Each row comes from the steps of one path. Every step used is in the known rows, and no mark comes twice. Write the path behind each row, first mark first.
Known rows:
sabu > gizi > lilo > puduv > narup: -2.27	1.95	3.40	-0.62	2.68	3.09	1.65	0.74	2.70	-0.62	2.20	3.02	3.30	-3.01	2.22	0.86	0.48	-0.68	-0.02	1.93	-0.62	2.86	2.41	3.30
zibaz > naguv: 0.53	1.77	2.76	-1.37	2.45	0.21	4.19	0.53	1.99	1.32	1.60	4.36	0.98	-2.42	0.15	-0.33	1.45	-1.40	0.26	-0.03	0.89	1.95	0.77	0.34
puduv > lilo: -0.72	0.75	2.76	-0.69	2.08	1.25	3.14	1.84	0.89	0.73	1.48	3.10	1.69	-1.17	-0.27	0.68	0.97	-0.54	0.31	-0.53	0.94	3.18	0.94	1.64
sabu > gizi > zibaz > naguv > lilo: -2.59	3.94	4.47	-0.90	3.72	0.67	4.11	0.17	3.51	1.23	1.14	3.28	2.80	-5.80	-0.46	0.95	1.25	-4.00	-0.55	-0.10	-2.20	2.40	0.97	0.95
gizi > zibaz > naguv > lilo: -2.20	4.04	3.79	-0.36	3.82	0.77	4.90	0.45	3.35	1.89	0.76	3.99	3.32	-4.01	-0.18	0.70	2.75	-4.19	-0.53	-1.12	-0.12	2.60	-0.33	-0.16
sogigon > lilo > gizi > zibaz > naguv: -2.43	4.12	4.05	-1.70	3.75	0.11	4.86	3.01	4.80	1.77	2.43	3.35	3.20	-3.62	0.85	-0.74	2.08	-3.13	-1.73	2.00	-0.44	4.45	0.70	0.94
bemukez > dibi > gizi > zibaz > naguv: -0.37	3.07	2.30	-1.05	2.15	-0.55	2.19	1.46	1.68	1.92	2.11	3.96	1.14	-2.25	-1.52	-0.87	0.40	-2.21	-0.30	-0.89	-0.21	2.25	-0.85	-0.77
narup > puduv > lilo > gizi: -2.10	-0.01	2.11	-1.01	1.74	2.95	1.64	4.05	2.77	-0.18	2.42	2.79	1.67	-1.01	-1.19	0.37	0.27	-0.97	2.03	0.61	1.68	4.12	2.39	2.74
bepi > dibi > gizi > zibaz: -0.88	1.54	1.87	-0.34	1.75	0.80	0.98	1.58	1.42	0.04	2.00	2.21	0.86	-1.44	-2.33	0.58	-0.68	-1.72	-0.31	-0.71	0.04	2.30	-0.27	0.02
lilo > puduv > narup: -1.33	1.20	1.29	-0.48	2.03	2.17	3.14	-0.47	1.86	-0.73	0.97	4.11	3.52	-1.08	1.06	0.59	1.22	0.39	0.42	1.62	1.86	2.32	1.62	1.18
bemukez > dibi > gizi > lilo > sogigon > zibaz > naguv: -2.04	2.99	2.47	-0.43	3.26	-0.07	4.13	4.33	2.31	2.69	4.20	4.70	2.24	-3.41	1.27	-1.79	-0.31	-2.25	-0.74	-3.00	2.10	3.36	0.21	-0.54
bemukez > dibi > gizi > zibaz: -1.01	1.78	2.06	-0.87	1.37	-0.22	1.22	1.73	0.08	0.54	1.57	2.41	1.34	-0.99	-1.96	-0.37	-0.67	-0.91	-0.58	-0.93	0.62	2.17	0.12	-0.53
sogigon > zibaz > gizi > lilo > puduv: -3.24	1.35	3.34	-0.06	3.74	1.42	4.13	1.60	4.11	1.17	3.82	2.16	4.17	-4.53	2.11	-0.56	-1.36	-2.23	-1.70	1.90	1.23	3.05	0.94	0.07
bepi > dibi > gizi > lilo: -0.29	1.02	2.74	-0.27	2.09	1.93	-0.33	3.40	1.51	-0.07	3.36	2.53	0.41	-1.03	-0.82	0.12	-0.62	-1.70	0.50	-1.37	1.04	2.43	-0.38	1.38
dibi > gizi > lilo > puduv: -1.88	1.06	2.88	-0.88	2.08	2.07	0.99	3.56	2.49	1.06	4.40	3.07	3.17	-3.46	1.23	0.36	-0.66	-2.09	0.61	0.07	0.48	4.08	-0.07	1.98
bepi > dibi > bemukez: 0.16	0.06	1.29	-0.51	1.64	1.18	1.49	0.66	-0.92	-2.46	0.81	3.10	-0.91	0.85	-2.21	0.10	0.37	-0.28	0.49	-0.83	2.66	0.83	-0.60	-0.50
narup > bemukez > dibi > gizi > lilo > sogigon > zibaz > naguv: -2.18	2.66	1.82	-1.11	3.22	0.29	4.38	3.19	1.15	2.30	4.05	4.56	1.10	-3.37	0.34	-1.64	-0.59	-1.36	-0.28	-2.09	2.13	3.26	-0.29	-0.89
sabu > gizi > lilo: -1.08	1.28	4.63	-1.30	2.34	1.58	1.59	2.00	1.07	0.12	2.26	1.67	1.01	-3.21	0.73	0.45	-0.33	-1.24	-0.55	0.28	-0.98	2.37	2.64	2.86
gizi > lilo > puduv > narup: -1.83	1.95	2.76	-0.09	2.73	3.10	2.38	1.07	2.56	0.05	1.80	3.61	3.80	-1.14	2.42	0.57	1.89	-0.77	0.10	1.10	1.37	3.07	1.19	2.23
sogigon > lilo > puduv > narup: -2.14	1.38	1.86	-0.84	3.08	2.16	3.51	1.02	2.79	-1.50	2.19	3.83	4.72	-1.00	2.03	0.55	1.09	0.11	-1.11	2.33	1.68	2.65	1.33	1.34
zibaz > naguv > lilo: -1.20	2.67	3.23	-0.68	3.35	0.91	4.25	0.71	2.77	1.05	1.36	4.72	2.61	-3.46	-0.18	0.24	2.09	-2.73	0.62	-1.14	1.42	1.96	0.12	0.03
narup > bemukez > dibi > gizi > zibaz > naguv > lilo > puduv: -3.19	3.41	1.75	-1.14	2.79	1.21	2.78	0.84	2.26	1.08	2.93	4.93	2.98	-3.99	-1.79	0.22	0.42	-3.24	0.81	-0.27	0.01	2.65	-2.76	-1.38
narup > puduv > lilo > sogigon: -2.51	-0.31	1.59	-0.48	2.27	2.65	3.46	4.00	0.85	-0.24	2.41	3.92	2.52	-1.66	-0.61	1.35	0.29	-0.94	1.56	-1.98	2.06	3.11	2.52	1.48

Which path is each row?
-3.05	3.38	2.90	-0.61	3.74	0.59	5.78	1.87	5.16	1.95	2.10	4.02	3.40	-4.50	0.70	-1.14	1.29	-2.96	-0.18	0.01	2.30	3.86	1.15	0.11 => sogigon > zibaz > naguv > lilo > gizi
-3.07	2.39	0.80	-1.25	2.71	1.73	1.77	0.74	1.33	-1.30	2.36	3.26	3.74	-0.69	-0.42	0.10	-0.26	0.07	-1.06	2.41	0.75	2.94	-0.87	-0.15 => sogigon > lilo > puduv > narup > bemukez > dibi > gizi > zibaz
-2.14	4.62	1.46	-0.39	3.33	1.14	2.35	-0.86	2.01	0.60	0.34	4.68	2.65	-2.18	-1.91	-0.21	1.69	-1.90	1.01	-0.31	1.25	2.18	-1.63	-1.00 => puduv > narup > bemukez > dibi > gizi > zibaz > naguv > lilo
-1.76	1.54	3.03	-0.91	1.80	1.14	2.85	3.22	2.37	1.15	1.71	3.04	2.01	-1.89	-0.41	-0.15	1.09	-0.68	0.88	0.70	1.35	4.58	1.57	2.11 => puduv > lilo > gizi
-0.74	2.02	1.56	-0.77	1.95	1.95	-0.11	0.95	-0.41	-0.56	1.43	3.05	0.76	0.44	-0.76	-0.78	0.22	0.89	1.07	0.15	2.37	2.18	0.05	0.95 => puduv > narup > bemukez > dibi > gizi > lilo
-2.00	1.52	3.30	-1.75	2.37	0.61	3.26	3.51	2.53	-0.23	2.47	2.51	2.75	-1.97	0.41	-0.74	0.48	-0.56	-0.92	1.85	1.76	3.62	2.25	1.40 => sogigon > lilo > gizi
-3.20	1.27	2.60	-0.65	2.27	2.84	2.29	3.71	3.34	0.70	1.83	2.05	2.35	-1.54	-1.26	0.87	0.88	-2.22	0.93	0.66	0.12	4.79	1.85	2.56 => narup > puduv > lilo > gizi > zibaz
-2.87	2.35	0.83	-0.18	2.89	1.32	3.14	1.91	0.09	0.39	2.14	3.39	2.33	-1.10	0.53	-1.16	-0.67	0.89	-0.30	-1.31	3.64	3.08	1.20	-0.14 => puduv > narup > bemukez > dibi > gizi > lilo > sogigon > zibaz
-1.67	1.96	1.78	-0.13	1.90	2.48	-0.15	2.29	1.78	-0.17	2.85	4.02	3.32	-0.42	1.01	-0.52	0.14	-0.32	0.73	0.14	1.95	2.73	-0.12	1.26 => bemukez > dibi > gizi > lilo > puduv > narup
-2.31	2.18	0.23	-0.85	1.54	1.65	1.43	-0.66	0.50	-0.49	1.30	3.51	2.54	-0.72	-1.44	0.15	-0.18	0.50	0.46	1.66	0.97	2.49	-0.55	-0.40 => lilo > puduv > narup > bemukez > dibi > gizi > zibaz
-3.94	3.12	0.73	-0.19	2.44	2.27	1.64	-0.41	1.29	-0.77	1.03	3.85	4.20	-1.79	-1.65	0.66	0.38	-0.94	0.80	0.52	1.50	2.49	-1.23	-0.67 => naguv > lilo > puduv > narup > bemukez > dibi > gizi > zibaz
-2.00	1.25	2.54	-0.42	2.28	0.80	4.68	3.16	0.46	1.13	1.68	4.19	2.79	-2.56	0.10	0.89	1.14	-0.61	0.43	-1.93	1.80	3.56	1.69	1.00 => puduv > lilo > sogigon
-2.97	2.86	-0.09	-0.43	3.52	1.91	3.62	-0.58	3.30	0.13	2.70	5.48	3.66	-2.71	-0.03	-0.81	-0.06	-1.02	0.97	0.46	2.68	2.49	-1.53	-1.20 => sogigon > zibaz > naguv > lilo > puduv > narup > bemukez > dibi > gizi
-2.86	1.78	3.11	-0.16	3.39	0.95	5.69	3.22	1.49	1.72	2.55	2.72	3.00	-2.91	2.19	-0.22	0.40	-1.36	-1.73	-2.07	2.31	3.54	2.51	0.65 => gizi > lilo > sogigon > zibaz
-2.13	1.82	3.74	-0.51	2.62	1.21	4.00	3.50	0.45	1.14	2.09	3.38	2.63	-2.79	1.28	0.32	1.31	-1.42	-0.29	-2.01	1.91	3.04	2.10	1.04 => gizi > lilo > sogigon
-3.10	3.20	1.49	0.32	4.46	2.21	5.95	-0.73	5.37	0.72	1.82	5.36	5.31	-3.50	2.24	0.16	1.88	-2.33	-0.26	0.41	2.14	2.85	0.27	0.04 => sogigon > zibaz > naguv > lilo > puduv > narup
-1.34	1.74	4.33	-0.34	3.12	0.76	2.15	1.51	2.16	0.80	2.06	2.12	2.39	-3.56	0.41	-0.44	-0.15	-1.80	-0.52	1.18	1.29	2.06	1.34	0.47 => zibaz > gizi > lilo
-2.26	3.05	0.50	-0.73	2.70	2.04	1.96	-0.31	2.28	-0.37	2.15	6.24	3.28	-2.52	-0.99	-0.30	0.93	-1.07	2.32	0.43	2.30	1.90	-1.91	-0.76 => zibaz > naguv > lilo > puduv > narup > bemukez > dibi > gizi
-2.59	2.50	2.81	-0.90	3.00	2.48	3.32	3.48	5.10	1.90	2.46	3.63	2.08	-2.73	-0.77	0.41	1.90	-3.50	1.19	0.71	-0.60	4.91	0.79	2.20 => narup > puduv > lilo > gizi > zibaz > naguv
-2.41	1.39	3.88	-0.35	2.89	1.50	2.40	1.85	3.12	0.61	3.28	2.91	3.74	-4.38	1.17	0.03	-0.43	-2.30	-0.30	2.00	0.86	2.53	0.58	0.52 => zibaz > gizi > lilo > puduv
-2.16	4.08	3.79	-0.76	3.11	0.61	4.50	2.64	4.59	3.34	1.72	3.90	2.44	-3.61	-0.07	-0.16	2.68	-3.28	0.08	0.90	-0.83	5.37	0.09	1.71 => puduv > lilo > gizi > zibaz > naguv
-2.21	3.66	1.07	-0.39	3.65	0.99	4.13	1.69	1.74	1.60	2.67	4.99	2.12	-2.29	1.02	-1.53	0.42	-0.45	0.09	-1.22	2.90	3.20	0.19	-0.39 => puduv > narup > bemukez > dibi > gizi > lilo > sogigon > zibaz > naguv
-3.85	-0.15	1.47	0.26	3.75	1.64	4.98	3.10	3.06	0.27	3.13	3.03	3.85	-3.99	-0.35	0.23	-1.95	-1.33	0.02	-0.37	2.60	2.94	2.78	-0.17 => narup > puduv > lilo > sogigon > zibaz > gizi
-2.30	3.02	2.80	-0.46	3.98	0.32	5.08	4.08	3.75	3.28	4.33	4.36	3.16	-5.49	2.21	-0.86	-0.08	-3.00	-0.56	-2.22	1.38	4.61	0.80	0.61 => dibi > gizi > lilo > sogigon > zibaz > naguv
-4.57	2.18	2.68	0.54	4.14	-0.17	6.27	1.32	2.76	0.67	1.71	3.34	5.37	-6.02	0.06	-0.30	-1.09	-2.01	-1.10	-0.81	3.63	2.14	2.25	-2.01 => naguv > lilo > sogigon > zibaz > gizi
-3.10	2.86	3.88	-1.44	2.92	0.47	3.83	3.15	3.18	0.57	1.85	1.78	3.41	-2.45	0.28	-0.24	1.03	-1.80	-2.09	1.96	0.24	4.35	1.83	1.20 => sogigon > lilo > gizi > zibaz
-1.64	3.91	3.51	-1.21	2.60	-0.05	4.52	1.54	4.03	2.59	1.33	3.63	1.97	-3.64	-0.18	-0.70	2.19	-2.79	-0.23	1.32	-0.24	4.01	1.07	0.74 => lilo > gizi > zibaz > naguv
-2.11	2.48	1.35	-0.55	2.05	1.50	1.35	2.19	-0.90	-0.11	1.63	4.17	1.96	-0.88	-0.40	-0.58	0.36	0.90	1.17	-1.25	3.25	2.62	0.84	0.26 => puduv > narup > bemukez > dibi > gizi > lilo > sogigon
-2.27	3.05	3.36	-0.40	4.18	0.65	6.66	3.00	3.15	2.88	3.19	4.30	2.69	-4.12	2.67	-0.72	1.35	-2.62	-1.39	-1.97	1.54	3.72	1.50	0.38 => gizi > lilo > sogigon > zibaz > naguv
-1.91	2.07	2.20	-0.11	2.50	2.78	0.77	2.18	3.16	0.41	3.11	3.65	4.17	-2.37	1.97	0.46	0.35	-1.11	0.98	0.88	1.18	4.02	0.42	2.42 => dibi > gizi > lilo > puduv > narup
-3.93	1.79	2.24	0.09	3.49	0.71	6.53	1.97	1.54	0.66	1.53	3.55	4.42	-3.90	0.67	0.35	0.28	-1.53	-0.96	-2.56	3.29	2.74	2.30	-0.81 => naguv > lilo > sogigon > zibaz
